Known rows, with every step that occurs
gebu-vekorog-gesi: [ 0.00 -2.83 -4.70 -2.95  0.32  1.40  0.06  1.86  1.72 -2.58  2.38 -4.50
  0.65 -1.02  3.94  2.58  0.02  2.74 -3.22  2.69 -1.13 -0.55  2.79 -2.47]
fufov-depip-gebu-vekorog-gesi-buru-nanimu-vupuz: [-1.77 -1.51 -1.64 -0.71  1.70 -5.38  2.01  2.13  1.50 -0.04  3.24 -2.94
 -2.24  1.13  2.15  2.39 -4.01  2.53 -3.72  6.40 -1.46  0.95  5.28 -2.81]
gesi-gebu-gomimu: [ 0.74 -4.93 -4.27  0.63 -0.88  0.99 -1.18  5.36  3.70  0.04  0.22 -2.53
  0.27 -0.09 -0.43  3.08 -2.51  1.91 -0.15  2.10 -0.46  1.12  0.90 -5.50]
gebu-vekorog: [ 1.88 -3.02 -4.97 -1.42  0.33  2.83  1.98  3.77  1.99 -3.00  0.78 -3.11
  0.06  0.83  1.50  1.58 -0.84  3.21 -1.94  2.62 -0.39 -0.62  0.46 -1.60]
vupuz-nanimu-buru-gesi-vekorog-gebu-depip: [-0.85 -1.13 -1.05  0.35  0.06 -1.52 -0.98  3.61  4.70 -2.41  3.30 -3.08
  1.59  1.79  1.67 -1.96 -2.99  2.07  2.00  1.17  0.62 -0.64  2.13 -4.18]
vekorog-gebu-depip: [-0.26 -5.24 -5.81  1.32 -0.98 -0.92  2.35  4.14  5.75 -3.99  2.79 -3.19
  1.13  0.67  1.26 -1.76 -4.73  4.57 -1.59  1.99  1.12  0.95  2.74 -3.24]
gesi-vekorog-gebu: [-1.39 -5.81 -4.64 -1.13 -0.08  1.90 -0.59  4.80  4.55 -3.08  1.04 -4.04
  2.12 -0.24  3.00  0.18 -3.54  5.08 -2.24  1.57  0.48  0.45  2.38 -3.61]
gesi-gebu: [ 1.19 -3.52 -4.73  0.65 -0.06  1.05 -0.59  4.20  2.44 -1.02  0.67 -4.46
  0.88  0.80  0.86  2.23  0.49  2.93  0.55  1.86 -0.10  1.17  2.02 -3.53]
gesi-gebu-vupuz-nanimu-buru: [ 1.28 -0.07 -2.98  2.81 -0.05 -1.02 -0.46  3.12  4.94 -0.57  1.32 -3.45
 -0.80  2.22  2.52  2.60  1.00  1.48  1.03  4.54 -2.07 -0.28  0.29 -3.62]
vupuz-nanimu-buru-gesi: [ 1.95  0.83  0.83  0.76  1.55 -0.29 -1.99  2.87  2.46 -1.92 -0.81 -2.31
  0.79  1.96  0.01  0.80  1.48  0.17  3.29  1.53 -1.39 -2.34  1.10 -2.25]
buru-gesi: [-0.84 -1.18 -1.91 -0.40  0.54  0.70 -1.59  4.81 -1.23 -3.09 -0.90 -4.60
  1.68  0.38 -0.10  0.71  1.11  0.39  0.20  0.51 -0.49 -0.62  2.36 -1.33]
nanimu-buru-gesi: [-0.45  0.17  0.45 -0.23  1.47 -0.61 -2.25  3.94  0.75 -3.43  0.37 -2.38
  1.24 -0.93  1.06  2.56  2.95 -1.37  1.63  3.13 -0.95 -2.18  2.24 -2.47]
gomimu-gebu: [ 0.93 -2.04 -4.10  1.99 -0.22 -0.64 -0.07  3.67  5.30 -3.43 -0.25 -3.53
  1.48  0.65 -0.54  0.72 -2.88  2.92 -1.01  1.73 -0.48 -1.45  0.90 -0.55]
buru-nanimu: [ 3.43 -3.21 -0.83  1.64  1.04  1.70 -0.58  2.37  2.82 -3.17 -1.18 -2.20
 -1.44  3.97  0.78  0.65 -0.12  3.74  2.06  1.14 -0.87 -0.80  2.14 -2.28]
vupuz-nanimu-buru-gesi-gebu-depip: [ 1.23  0.41 -0.97  1.68  0.12 -2.08 -1.07  3.15  2.97 -0.82  2.79 -3.39
  0.58  2.49  0.11 -0.29  0.12  0.36  4.28  1.44  0.11 -0.38  1.90 -3.94]
depip-gebu-vekorog-gesi-buru-nanimu: [-1.74 -3.69 -3.26 -1.57  1.19 -1.28  0.24  1.20  2.91 -2.16  2.90 -4.86
 -0.04  0.99  0.58  1.68 -3.70  1.73 -3.14  3.58 -0.54 -0.27  3.39 -3.54]
buru-gesi-zezak: [-1.49 -1.50 -2.50 -0.85 -0.29  0.28 -3.29  6.18 -1.52 -1.81  0.36 -4.48
  0.28 -1.43 -0.71  1.34  1.51  0.94  0.23 -1.31  0.31  0.56  1.61 -1.13]
fufov-depip-gebu-vupuz-nanimu-buru-gesi-zezak: [-3.29  1.65 -1.23  1.95  1.03 -6.02 -0.33  5.81  1.27 -0.17  0.99 -2.49
 -2.35 -0.81 -0.50  1.58 -2.91  0.46 -1.88  4.35  0.34  3.28  0.42 -1.83]
fufov-depip-gebu-vupuz-nanimu-buru-gesi-vekorog: [-3.70  1.30 -0.75  1.07  1.50 -4.75  0.13  5.07  1.38 -0.94  0.59 -3.38
 -1.02  0.71  1.28  1.27 -3.66  0.63 -2.24  5.33  0.68  2.54  0.96 -2.94]
nanimu-vupuz: [ 2.19 -2.71 -1.45  0.34  0.18 -0.47 -0.25  4.60  3.03 -1.40 -2.20 -1.87
 -0.37  1.67  3.66  2.47  2.23  1.87 -0.58  4.33 -1.51 -3.08  1.40  0.10]
gebu-vupuz-nanimu-buru-gesi: [ 0.14  2.01 -0.13  2.19  0.69 -1.24 -0.92  3.20  2.64 -2.52 -0.41 -3.10
 -0.59  2.12  2.03  1.61  1.57 -0.35  0.68  3.83 -2.49 -2.31  0.17 -1.61]
fufov-depip-gebu-vupuz: [-1.98 -1.55 -4.05  2.26  1.12 -3.81  2.57  5.24  1.99 -1.93 -0.88 -3.37
 -1.71  0.16  0.87  2.01 -3.91  2.51 -4.58  6.09  0.52  3.57  1.21 -1.81]
depip-fufov: [ 1.31 -4.69 -3.76 -0.03  0.06  1.96  0.58  2.28  3.78 -2.23 -3.10 -3.44
 -1.70  0.18 -0.54  3.32  0.33  0.40 -0.73  3.99  0.61 -0.16  0.73 -4.74]
fufov-depip: [ 1.80 -1.79 -2.78  1.17  1.84 -0.95  1.72  4.02  1.05 -2.07 -0.92 -2.90
 -1.10  0.46  0.69  2.44 -1.10  4.42 -0.84  3.12 -0.37  2.36  3.68 -2.76]

Rows
[ 1.62 -4.90 -4.48  0.85 -1.02  0.28  2.14  2.21  4.55 -2.64 -0.47 -3.90
 -2.45  1.42 -0.16  1.55 -1.27  0.72  0.05  3.49  2.61  0.73  1.39 -5.15] => gebu-depip-fufov
[-1.95 -6.90 -5.80 -0.70 -1.66  0.74  1.25  3.59  6.08 -2.84  2.07 -4.23
 -0.20  0.19  1.93 -0.31 -5.06  3.52 -2.17  2.87  3.00  1.82  1.99 -6.20] => gesi-vekorog-gebu-depip-fufov
[-0.92 -4.14 -2.96  0.97  1.18 -2.93  1.39  5.88  2.98 -0.67 -1.65 -1.31
 -0.93 -0.81 -2.01  2.24 -6.89  2.29 -3.33  4.48  1.25  3.43  1.07 -4.12] => fufov-depip-gebu-gomimu
[-2.37 -3.99 -5.44 -2.67  0.26 -0.97  0.35  3.17  2.85 -2.21  1.73 -4.48
  1.13 -1.43  1.93  1.54 -3.27  1.30 -5.29  3.90  1.08  0.79  1.21 -2.03] => depip-gebu-vekorog-gesi
[-0.79 -3.48 -4.53 -1.01  0.04 -0.39 -2.71  2.09  2.22 -0.80  2.33 -6.02
  1.41 -1.33  3.69  3.34  1.44  2.37 -1.08  2.15 -1.07  1.12  4.90 -4.40] => vekorog-gesi-gebu
[-0.46  0.46 -1.59  2.98  2.04 -4.73  2.11  3.95  4.36 -1.27 -0.63 -1.75
 -2.16  1.26  0.71  2.07 -3.51  1.85 -2.20  6.80 -0.11  2.08  0.53 -2.40] => fufov-depip-gebu-vupuz-nanimu-buru
[-3.40 -0.15 -1.06  0.60  0.32 -2.31 -1.58  4.88  3.31 -1.83 -0.43 -4.06
  0.34  1.34  1.62  0.71 -2.29 -1.12 -1.72  4.21  0.70 -0.49 -1.26 -1.98] => depip-gebu-vupuz-nanimu-buru-gesi-vekorog
[-1.00 -0.98 -0.47 -0.34  0.90 -0.33 -2.14  3.66  4.09 -2.15  1.53 -2.67
  2.28  0.94  1.40 -0.75 -1.92  1.98  1.48  1.28 -0.82 -1.44  1.71 -3.46] => vupuz-nanimu-buru-gesi-vekorog-gebu
[-0.69 -0.05 -2.65  0.85  0.07 -2.45 -2.47  0.89  4.60 -0.35  2.90 -4.85
 -0.24 -0.15  5.14  3.83  1.90  1.16 -0.45  4.66 -2.82 -0.34  3.20 -4.57] => vekorog-gesi-gebu-vupuz-nanimu-buru
[-1.30 -3.72 -4.66  0.71 -0.68  1.00  0.24  4.35  5.73 -2.42  0.80 -4.31
  0.68  2.01  3.88 -0.48 -4.24  5.18 -2.76  2.35 -0.85  0.21  0.60 -3.03] => gesi-vekorog-gebu-vupuz-nanimu
[-0.34 -1.01 -3.37 -0.02  0.24 -1.57  0.07 -0.08  4.67 -3.03  4.89 -4.89
  0.44  1.23  0.74  1.41 -3.81  3.20 -1.88  2.05 -2.78 -2.17  4.29 -2.39] => gomimu-gebu-vekorog-gesi-buru-nanimu
[-2.57  0.38 -2.57  2.00  0.13 -2.26  0.04  3.75  4.58 -3.23  1.88 -2.45
  1.12  0.53  1.91 -0.68 -2.62  1.22 -1.42  3.71 -2.72 -1.44  0.80 -2.25] => vekorog-gebu-vupuz-nanimu-buru-gesi
[-3.91 -1.38 -3.46  0.13 -0.78 -0.08 -1.28  5.21  1.74 -2.43  1.41 -5.41
  2.05  1.47  2.23 -1.61 -3.39  2.55 -2.19  0.65 -0.99  0.10  1.34 -2.37] => buru-gesi-vekorog-gebu-vupuz-nanimu
[-1.52 -2.12 -1.51  0.05 -0.47 -1.36 -0.49  2.44  5.54 -1.89  2.26 -3.02
  0.04  1.17  0.40 -1.13 -3.42  0.27  1.55  2.61  1.43 -0.37  1.56 -6.04] => vupuz-nanimu-buru-gesi-vekorog-gebu-depip-fufov
[-0.86 -2.53 -4.99 -0.47  1.48 -2.11  3.53  5.11  1.34 -1.61  0.82 -2.77
 -0.79 -0.19 -0.32  1.14 -5.28  3.38 -4.28  4.71  1.41  3.61  1.27 -2.19] => fufov-depip-gebu-vekorog
[-1.28 -1.98 -0.05 -0.34  0.32 -0.35 -2.73  4.54  5.19 -1.31  1.27 -1.10
  1.79  0.29  0.42 -0.11 -4.41  1.12  0.86  1.53 -0.95 -1.44  0.81 -5.11] => vupuz-nanimu-buru-gesi-vekorog-gebu-gomimu
[ 3.34 -2.49  0.48  1.62  0.44 -0.43 -0.51  2.78  2.96 -1.55 -1.57 -0.69
 -2.18  4.50  3.29  1.04  1.30  2.88  1.52  3.43 -1.82 -3.13  1.90 -0.23] => buru-nanimu-vupuz
[-0.73 -6.03 -3.31  0.26  0.07 -0.44 -0.43  6.02  4.89 -1.55 -2.57 -1.58
  0.40 -0.41 -2.02  1.92 -5.80  0.52 -2.89  3.38  1.55  0.65 -1.13 -3.43] => depip-gebu-gomimu
[-2.44 -2.08 -4.26 -1.32  2.16 -3.68  2.25  2.68  1.17 -1.18  3.13 -5.22
 -0.40 -1.49  0.39  3.06 -4.40  2.70 -4.95  5.07 -0.35  2.75  4.94 -4.15] => fufov-depip-gebu-vekorog-gesi-buru
[-0.64 -2.92 -3.56  1.06  1.78 -2.98  1.98  4.99  1.95 -1.69 -1.11 -3.06
 -0.57 -0.11 -0.74  1.55 -4.04  3.05 -2.75  4.25  1.60  3.50  2.05 -2.34] => fufov-depip-gebu
[ 1.13  0.19  1.06 -0.45  1.36  0.55 -2.95  3.40  2.43 -1.70 -0.15 -3.25
  1.08  1.85  1.34  0.90  1.05  0.85  3.13  1.15 -0.62 -2.04  1.26 -3.19] => vupuz-nanimu-buru-gesi-vekorog
